In the rows, 128 means zero.
Known rows, with every way that one mark hangs from another
[tuvil [berot gilinul] [supo [dagi noneka]]]: [154 114 171 140 180  95 188 129 106 130 141 115  91 171 106 141 162 141
  82  62]
[duzeva [berot [gilinul [supo dagi tuvil]]]]: [ 92 109 131 143 152 157  93  92 132 142  69 113 116  96 146 161 115 127
 135 158]
[tuvil [supo [dagi [noneka zorar]]]]: [108 160 121 128 182 130 159 127 129 133 128 123 171 100 149 103 140 125
 119  91]
[dagi berot supo]: [142 143 124 166  79 168 104 109 174 157 187 110 147 104 116 166  84 132
 164 164]
[zorar noneka]: [124 154 107 139  92 137  95 184 148 120 162 123 154 120 172  54 130 213
 130 143]
[supo [dagi [noneka zorar]] [tuvil [berot gilinul]]]: [158  53 152 105 119  71 160 140  91 100 128 167 111 146  89  89 175  75
 132  84]
[tuvil berot supo]: [122 141 162 151 177 125 149 124 125 101 111 116 131 143 144  85 144 191
 102  96]
[zorar [noneka [dagi supo]]]: [126 196  71 140 108 114  81 170 138 120 181 102 152 147 139 101 177 198
 146 159]
[zorar [noneka [dagi berot [supo tuvil]]]]: [105 149  57 154 101 109  87 173 166 123 193 127 147 162 109 103 163 176
 169 195]
[berot gilinul]: [157 153 170 137  73 157 110 158  86 137 123  99  96 142 172 148 123 148
  99  92]
[duzeva berot]: [134 172 145 150 119 184  89 100 118 144  70 111 159  86 184  87  97 186
 140 136]
[berot [gilinul [supo dagi]]]: [119 121 149 114 125 136 114 114 114 145 117 103  80 120 141 195 119 116
  96 106]
[supo [dagi berot] tuvil]: [110  58 129 120 100  94  87  98 146 143 147 180 126 106  95  83 130  96
 162 149]
[tuvil berot]: [177 127 183 126 104 117 125 123  96 105 114 135 113 136 137  68 129 182
 107  82]
[duzeva [berot [gilinul [supo dagi]]]]: [114 138 143 138 150 170 102  83 127 159  62  99 120  96 148 176 101 140
 125 139]
[gilinul berot [supo tuvil]]: [ 92 115 109  77 158 114  83 100 154 114 106 160 134 120 133 125 112 141
 101 213]
[supo tuvil]: [118 111 129 128 100 127  86 156 114  98 140 156 140 110 172  57 142 146
 134 144]
[tuvil [berot gilinul]]: [179 117 199 135  88 126 131 140  79 113 107 114  77 167 134 124 136 163
  99  74]
[gilinul berot [supo [dagi [noneka zorar]] tuvil]]: [106 100 103  54 173  88 122  89 147 126 108 176 146 109 100 123 127  86
 111 186]
[gilinul berot [supo dagi]]: [114 136 126  52 160  97  88  52 141 157  94 147 126 105 105 150 108 129
  91 168]
[gilinul berot [supo [dagi noneka] tuvil]]: [121  96 103  63 174  74 115  88 149 134 135 180 131 116  99 126 124 107
  92 191]

Rows
[172 184 108 138 112 171 162 156 134 123 181 101 189  90 156 126 111 110
 145 113] -> [dagi [noneka zorar] supo]
[164 145 142  95 110 115 149 121 100 145 133 143 156  93 138  79 127 106
 130  70] -> [supo [dagi [noneka zorar]]]
[165 153 112 163  93 178 176 141 167 151 192 113 178 109 113 156  70  90
 169 138] -> [dagi berot [noneka zorar] supo]
[144 162 106 129 122  93  89 129  97  95 148 128 127 164 109 121 199 145
 147 139] -> [noneka [dagi [supo [tuvil berot]]]]
[100 161  80 139  97 140 101 127 125 109 109 120 164 148  99 145 158  86
 197 163] -> [noneka [dagi berot [supo tuvil]] zorar]
[159 100 172 113 134 113 173 120 105 117 103 119  86 147 107 155 129 116
  96  71] -> [tuvil [berot [gilinul [supo [dagi [noneka zorar]]]]]]
[126  64 117 106 178  75 151 107 149 109 158 170 109 106 105 105 132 118
 111 130] -> [gilinul [supo [dagi noneka] [tuvil berot]]]
[121 114 126 146 158 155 124 108 132 149  98 119 118 104 145 159 110 122
 122 155] -> [duzeva [berot [gilinul [supo [dagi noneka] tuvil]]]]
[165 110 122 147 120 136 171 169 126  88 182 120 155 132 115 138 146  86
 147 122] -> [dagi [noneka zorar] [supo [tuvil [berot gilinul]]]]
[112  68 113  98 183  86 151 109 146 100 126 166 126 100 106 106 134  96
 126 127] -> [gilinul [supo [dagi [noneka zorar]] [tuvil berot]]]
[141  43 163 109 113  66 102 109  95 108 124 157  88 143  88  97 181 104
 127 100] -> [supo dagi [tuvil [berot gilinul]]]
[125 107 176 138 176 102 149 107 110 126 104 108  87 162 103 148 170 143
  97  73] -> [tuvil [berot gilinul] [supo dagi]]
[121 134 139 158 162 130 170 130 146 166 166 123 118 140 122 152 120 123
 110 105] -> [tuvil [supo [dagi [berot gilinul] noneka]]]
[103 145 121 144 169 135 174 120 154 152 136 129 160 113 124 117 115 114
 133 109] -> [tuvil [supo [dagi berot [noneka zorar]]]]
[112 153 142 152 141 191 106 104 129 149  61  89 118 104 175 171  89 159
 121 149] -> [duzeva [berot [gilinul supo]]]
[ 77  84 104  98 165 103  90  97 154 119 132 155 124  78 133 118 130 111
 126 156] -> [gilinul [supo dagi tuvil]]
[104 160  85 146 111 121 110 177 151 139 152 112 104 182 121 143 137 187
 131 169] -> [zorar [noneka [dagi [berot [gilinul supo]]]]]
[146 138  89 140 120 152 150 169 137  99 190 130 191  93 151 109 134  89
 158 142] -> [dagi [noneka zorar] [supo tuvil]]
[122 191 119 125  86 145 118 129  90 129  60 124 147 156 123 114 133 120
 167 114] -> [noneka [dagi berot] zorar]
[145 130 138 155 106 176 203 165 144 152 144 118 117 147 131 187  54  89
 124 121] -> [dagi [berot [gilinul supo]] [noneka zorar]]
[138 116 166 137 180 106 192 131 107 119 113 111 109 163 103 140 163 118
 101  61] -> [tuvil [berot gilinul] [supo [dagi [noneka zorar]]]]
[121 116 150 157  93 167 130 128 153 159 134 113  81 143 127 192  69 127
 118 142] -> [dagi [berot [gilinul supo]]]
[101 110 125 113 148 123 113  75 167 161 130 140 112  87 114 155  82 121
 127 143] -> [gilinul [supo [dagi berot]]]
[100 105 131 133 123 149 112 155 124 112 127 117  85 135 164 175 122 123
 101 139] -> [berot [gilinul [supo tuvil]]]
[126 178 135 131  71 151 129 143  73 129  57 103 118 183 119 161 136 103
 157 107] -> [noneka [dagi [berot gilinul]] zorar]
[117 165  96 118 121 117 103 127  91  77  84 114 166 152 107 118 195 104
 178 131] -> [noneka [dagi [supo [tuvil berot]]] zorar]
[166 147 141 151  80 168 188 162 138 149 149 142 158 125 140  99  60 115
 142 111] -> [dagi berot [noneka zorar]]
[121 174  89 147  90 113 100 180 141 136 158 130 133 169 129  81 143 203
 144 159] -> [zorar [noneka [dagi berot]]]
[107  93 121 114 136 129 144 145 120 118 123 127 102 120 136 174 130  78
 112 116] -> [berot [gilinul [supo [dagi [noneka zorar]] tuvil]]]
